Each row was made from one small tree. The marks that hang from a mark follow it in brackets, in the order of their numbers. Every link used is in the known rows. Write each row's tree.
Known rows:
k548(k898(k229(k27(k19)) k913)): [-13.6  19.0  -7.0  -7.2  22.3  48.5 -19.1 -12.7  -8.6   2.4 -53.6   1.2
   1.5  33.5 -27.7 -40.4  15.3   8.9 -30.8  -0.3  -4.2  36.7  16.5  31.7
 -14.4]
k229(k548 k898): [  0.4   3.3  25.1  18.1  40.0  -1.1   5.5  14.6  -7.3  -9.0 -21.4   9.0
 -26.9  15.9 -20.0  41.1  42.3  21.0 -16.5  -6.2  -6.7  -2.2 -12.9  -3.1
   9.3]
k179(k122): [-18.7   0.8   1.3   5.0  -6.1 -11.3  -5.7  -4.6  14.8   4.3  -8.4   5.5
   5.1 -22.3   9.8  -2.6  -3.4  17.5  10.0  -2.6   6.4   7.2 -13.8  -4.3
  -0.6]
k622(k188): [ 13.7   1.7 -25.6 -14.7   5.3   7.4  12.9  16.0  -7.4  -7.7  -3.5  -6.7
   6.7   0.3  -8.4   2.9   0.6   6.5  -5.2  18.1   4.7  15.6  10.8 -11.4
  -7.7]
k229(k548(k898)): [  5.2  13.1   5.6   0.1  31.0  -0.5   0.1   4.1   3.0   3.6 -16.7   5.8
 -38.9  16.9 -16.8  11.1  43.0  16.7  -8.5  -4.1  -3.7  -0.6   1.7  11.0
  -0.9]
k122(k19 k179 k898): [-25.3  -8.3  39.8  -4.6  14.7   2.4 -11.4   1.1  10.3  20.6 -16.5  -5.9
 -11.6 -23.7  10.4  16.9  17.1   8.0  57.4 -46.2  15.6   1.0   8.7 -23.0
  -9.6]
k913(k179(k122(k19 k622)) k898(k229(k27 k548))): [-31.2  15.9  21.8   0.4  60.2 -14.6 -27.0 -30.0   2.5  31.0 -49.8   5.5
   5.8 -22.4 -11.0  25.0  34.6  34.6  58.1 -37.5 -14.5  -6.0  29.1 -45.1
 -25.6]
k499(k122(k19(k27) k179(k913) k622(k188) k898)): [-45.3  -3.0  26.8 -19.6  17.5   4.1 -28.7   9.3   5.1  37.8 -17.6  29.7
  -1.6  -1.6   6.6  -8.3  26.9  38.5  77.2 -54.2  28.5  17.3  23.4 -65.7
 -21.5]
k898(k229(k27) k548): [-11.9   7.2  11.3  16.1  45.7  11.6   6.3 -14.2 -23.2  -7.8 -48.1 -19.2
  -9.6   5.6 -41.1 -15.1  17.0   1.4 -11.8   9.2  -6.3  30.9  26.0  -3.3
 -25.0]
k913(k179): [ -8.1  14.3 -10.1  -9.8   7.4  -7.7  -7.1  -5.6  -1.7  22.3  -2.5  -2.5
   5.0 -15.2  -9.6  14.5  -6.3  18.6  15.6  -1.7  -5.5 -16.5  14.9  -9.3
  12.8]
k19(k27): [ -1.8   6.2   4.3   3.1   0.9  -0.3  -7.7 -16.7 -13.5  -0.2  12.6  10.4
  16.6  39.0   2.6 -23.4  14.5   9.2  -4.0  -6.7   5.9  -7.6  10.8  14.3
   3.9]
k122(k179(k913) k622(k188) k898(k229)): [ -1.7  11.9   4.3 -33.9  26.7  18.0 -22.6  11.9   6.0   9.5 -33.3  -1.1
 -26.0 -20.9 -36.6  21.5  11.9  25.2  68.4 -15.0  22.7  33.5  25.2 -78.5
 -48.1]
k122(k19 k622): [-13.6  -7.5  19.9  -7.1   7.0  -2.4  -2.1  11.6   0.0  23.7  -9.6  17.3
   7.4  -4.4  14.5  11.1  14.6 -10.3  36.6 -38.5   3.3   1.4  10.0 -35.0
 -15.4]
k122(k19(k27) k179(k913) k622(k188)): [-26.4   4.7   8.1 -35.8  15.6  -2.5  -1.3  10.7 -14.8  33.4 -14.7  16.7
   3.2  19.9   9.8 -11.6  22.3  38.5  55.3 -35.3  24.9  19.4  27.7 -51.4
   1.6]
k179(k122(k19) k913(k898(k229))): [-54.1   5.8  12.0 -13.9  24.6  -5.0 -46.6 -18.4  32.2  12.7 -39.8  -0.7
  10.8 -31.2  -6.8 -10.6 -12.2  23.6  49.5 -23.7   9.3  27.4 -10.2 -18.9
 -29.4]
k898(k548 k913): [-12.3  10.0   3.7 -12.4  15.1  22.8  -5.9  19.3   5.3 -18.2 -30.5   0.0
 -19.3  -7.9 -58.6 -19.6  11.0 -17.8 -30.8 -17.7   3.5  15.0   5.6 -14.9
  12.6]
k913(k179(k122(k19(k27) k622(k188))) k898(k548)): [-22.4  29.9 -14.8 -30.3  54.8  -5.7 -27.6  -7.9  13.9  13.0 -21.1   8.4
  17.7 -21.7 -33.8  11.6  32.9  23.1  45.8 -34.1  -0.7 -17.3  39.5 -47.4
 -25.3]
k499(k122(k19 k898(k548))): [-42.5 -11.2  37.0  12.3  27.9   8.5 -22.3  12.9  15.6  14.1 -26.4  10.3
  -8.6 -32.9 -13.9  -0.3  18.8  -6.3  34.8 -47.8   8.3   9.9   7.1 -26.3
 -27.3]
k898(k229 k548 k913(k179(k122(k19)))): [-49.9  18.6  12.9 -12.0  22.4  15.7 -31.8   2.8   5.7  18.7 -68.0  -6.2
   2.6 -45.0 -58.2 -10.0  -4.0   9.0  12.8 -28.6   4.7  33.7  23.1 -25.6
   1.2]
k913(k179 k898): [ -2.1  23.3 -18.2 -20.2  27.9  -4.3 -30.4 -20.9  19.1   5.3  -0.3  -7.3
   7.9 -16.4 -21.0  21.0   1.7  12.4  25.2  -6.1 -14.3 -35.0  20.4 -11.0
  -3.9]
k548(k898(k229(k27))): [-15.0  20.0  -5.7   2.9  31.7  10.5 -14.1 -26.7  -3.8   7.5 -42.3 -13.5
  -8.7  28.9 -21.9 -10.7  19.7  20.2  -2.9  19.9   0.7  27.9  24.1  25.6
 -29.8]
k499(k122(k19 k898)): [-41.7 -16.4  34.8  12.8   7.4   4.2 -28.1   5.7  16.9  22.9 -13.8  15.3
   5.7 -23.7  12.8   1.2   8.0   0.3  44.3 -43.9   9.2   6.7   0.0 -19.4
 -22.3]
k179(k122(k19 k622) k913(k898(k229(k548)))): [-39.6   5.1  26.9 -11.6  40.7  -8.7 -39.3  -5.8  25.4  18.2 -43.5  19.3
 -10.8 -27.6 -10.3   8.3  18.8  22.6  62.6 -44.4   4.1  18.9  -5.5 -55.9
 -35.9]
k499(k122(k898(k229(k27) k548 k913(k179)))): [-46.2  12.4  22.0   8.0  37.9  24.1 -38.3  -6.9   3.3  11.3 -58.4   1.0
  -8.6 -23.5 -63.4 -12.8  13.7  11.5  13.3 -26.5   2.8  23.0  29.4 -34.9
 -17.5]
k105(k27(k19)): [ 13.7   0.6 -29.4   8.2   0.9  52.6  21.6  -3.9 -14.3   6.8   9.7  22.0
  24.1   1.8  20.1 -34.9  -6.2  -6.7 -31.1 -13.5 -14.3   3.5  -9.1  34.4
   2.3]
k548(k898): [ -5.4  19.3 -13.9 -11.2  13.3   5.2 -13.8  -5.6  15.6   4.6 -12.2  -1.2
 -16.0  13.6 -14.0   0.7  17.4  11.7  -2.1   8.6   2.7   3.8   6.8  21.3
 -13.0]

Write each row's tree:
[-11.9  28.8  -7.5  -6.4  64.7  19.2 -25.5 -26.8   0.2  10.0 -48.6   3.9
  10.0 -29.0 -34.2   1.7  20.7  20.0  27.8 -20.0 -23.9  -5.3  32.8 -33.6
 -41.6]
k913(k179(k122(k622)) k898(k229(k27(k19)) k548))
[  0.9  -4.3  26.3  32.7  57.1  20.7  28.7   8.1 -36.5  -5.2 -30.0  17.4
  -9.0  41.4   5.6  10.7  51.2  31.0 -38.3 -11.2 -21.7   1.8 -14.5  15.9
  11.4]
k229(k27(k19) k548 k898)
[-28.8  16.4  19.7   1.7  29.4   2.3 -14.0  -9.9 -13.5  22.8 -61.1  14.4
  -8.3  -7.6 -38.2  -0.5  27.4  33.6  10.4 -24.4  -4.4  22.6  19.9 -47.0
   9.2]
k898(k229(k27 k548) k913(k179(k122(k622))))
[-37.8  -1.7  60.3  -0.6  39.1   3.6 -28.3 -12.6 -11.6  25.9 -35.7   4.7
 -21.3  11.3  -9.8  -7.3  35.2  36.4  64.2 -56.3  21.7  21.7  14.1 -26.8
 -13.7]
k122(k19(k27) k179(k913) k898(k229(k548)))
[ -3.5  28.9 -15.9 -19.9  51.4   0.3 -24.9 -11.8  16.9  -4.0 -13.6 -13.8
  -9.2 -26.5 -50.8  19.1  12.6   4.5  15.1 -10.0 -16.4 -31.2  27.2 -17.5
  -9.2]
k913(k179 k898(k548))
[-19.7  16.9  10.8  -3.5  34.6  23.7 -12.1  22.3   7.6 -24.8 -42.6   0.9
 -20.3   5.7 -68.5  13.7  24.7  -0.8 -38.1  -9.1   2.9  15.3  -3.7  -8.8
  10.6]
k229(k898(k548 k913))
[ -4.8  15.7   2.3   4.0  60.2  14.3 -18.6 -28.4  -0.8 -23.9 -41.9 -22.6
  -6.4   2.8 -49.5  -7.0  22.4  -4.9  -0.8   3.1 -14.4   8.6  28.8  -3.6
 -39.5]
k913(k898(k229(k27) k548))
[-46.1   1.1  50.8  -2.3  46.4  28.1 -17.7  -2.5  -4.2   6.4 -74.0 -18.8
 -21.2 -15.1 -49.2 -12.2  28.8   2.7  28.6 -49.9  15.8  39.3  29.4 -31.0
 -15.3]
k122(k19 k179 k898(k229(k27) k548 k913))
[-14.9  13.1  -2.4  -6.9  60.5  30.2 -17.6 -14.0  -3.7 -12.5 -42.2  -5.8
  -5.6   4.6 -37.4 -32.4   6.5   8.8  -3.4  -7.5 -13.2  19.5   7.3  -5.2
 -32.6]
k179(k913(k898(k229(k27(k19)) k548)))
[ -7.9  11.5  10.1  13.3  49.4  -5.8  16.3  -9.4 -12.1   6.0 -29.4   1.9
 -33.2  37.4 -11.5  -2.6  55.4  31.1 -18.3   0.5  -6.7   5.8   7.2  14.5
   3.0]
k229(k27 k548(k898))
[-48.8   0.2  32.2  -1.3   1.1   6.7 -36.3  -5.0  19.6   5.4 -16.9  21.0
  21.6   1.2  -6.7 -25.2  18.3   9.3  24.8 -55.8  25.7  12.6  -9.6 -13.3
  -3.9]
k179(k122(k19(k27) k898(k913)))
[-41.1  18.6  35.8  -0.2  37.0  -3.0 -22.6  11.9  -2.9  22.3 -39.5  36.9
  -2.6  16.8 -29.3  26.7  54.1  41.6   9.8 -53.1   4.3  -4.1   1.5 -35.8
  28.7]
k229(k548 k898(k913(k179(k122(k19(k27) k622)))))
[-38.9  17.1  -6.3 -33.2  49.5  -4.2 -26.8   4.5  22.5   2.1 -25.8  19.2
   7.3  -4.7 -28.4 -16.0  28.5  25.5  42.5 -37.3  16.8  15.0   9.6 -55.3
 -32.6]
k179(k122(k19(k27) k622(k188)) k913(k898(k548)))
[-18.4  27.2 -21.3 -34.1  23.5  11.4  -8.9  27.4  11.2   4.6 -39.8   9.5
  -8.7 -38.9 -66.1   3.4  12.6  13.5   0.4 -17.6   6.9  14.6  21.8 -60.8
   7.3]
k898(k548 k913(k179(k122(k622(k188)))))
[-16.0  23.0   3.5  -4.4  42.5  21.9   2.8   2.2 -10.1  26.0 -44.2  33.5
 -17.5  17.3 -11.7 -15.3  53.2  40.8 -13.9 -33.5 -12.8   2.9   5.4 -11.1
  13.7]
k229(k27(k19) k548(k898(k913(k179(k122(k622))))))
[  3.3   7.6  44.5 -12.7  21.9  27.1 -27.5   8.4   3.2   2.6 -44.0  11.9
 -43.9 -14.9 -45.7  22.5  40.5   1.0  43.4 -49.9   9.8  15.1  21.9 -68.5
 -20.6]
k122(k179 k622 k898(k229(k548) k913))
[-30.6   8.4  25.0 -26.0  16.3  14.4 -34.6  18.4  17.7  25.7 -22.2  21.3
   3.0 -21.6 -30.4  19.5  19.1  -8.7  52.3 -69.3  12.2  -5.8  16.6 -64.4
 -11.6]
k122(k19 k622 k898(k913(k179)))
[-44.7  18.6   1.5  -4.5  55.1  -3.2 -29.5 -24.9  21.7  -9.9 -51.4  -9.3
 -10.4 -20.1 -44.1 -20.9   5.4  30.9  16.5  -1.9   1.6  28.4  -1.2 -22.4
 -31.4]
k179(k122 k913(k898(k229(k27) k548)))
[-49.1  -0.1  31.0 -12.3   6.7  11.9 -45.0  14.9  21.6  38.1 -26.7  31.7
   5.1 -31.4 -15.8   9.1  14.0   1.5  56.6 -68.9  10.0  -0.8  15.8 -64.6
 -10.3]
k499(k122(k19 k622 k898(k913(k179))))
[-53.9   3.1  30.6 -12.5  38.6  -6.1 -23.9  22.5  32.2  16.5 -33.8  21.9
 -19.9 -43.2 -26.4   4.8  19.5  13.5  59.5 -59.2  22.9  20.5 -15.5 -70.8
 -37.0]
k179(k122(k19 k622 k898(k548)) k913)
[-20.7  11.5   1.4 -44.7  32.5  -0.4 -19.7  -2.0   3.0  19.8 -12.8  12.8
   4.8  18.7  -0.9  -5.1  28.6  33.5  63.2 -39.5  17.7   4.1  30.6 -52.4
 -13.0]
k122(k19(k27) k179(k913(k898)) k622(k188))
[-22.7  10.0  13.6  21.3  62.3   3.0  15.4   1.8 -13.2 -15.8 -40.8  -7.9
 -15.0  24.3 -40.5  15.7  38.6  21.8 -30.0   6.9  -4.5  11.0   3.4   0.8
  -1.2]
k229(k27 k898(k548))
[-19.5   9.3  22.7  -6.5  49.2  -3.5 -12.6 -25.6  -3.7   5.8 -41.8 -12.6
 -33.9   3.7 -18.3  -2.0  23.0  42.2  29.1  -9.9  -3.0  12.6  13.7 -22.0
  -0.1]
k122(k179(k913(k898(k229(k27 k548)))))
[-18.7  25.5  -1.3 -16.2  25.2  26.2 -27.8   3.2  -4.3   2.2 -53.9 -11.7
  -9.7 -23.2 -79.4  -7.3  -2.6  -3.3  -7.5  -9.1  -2.2  22.7  33.2 -21.7
   1.8]
k898(k229 k548 k913(k179))
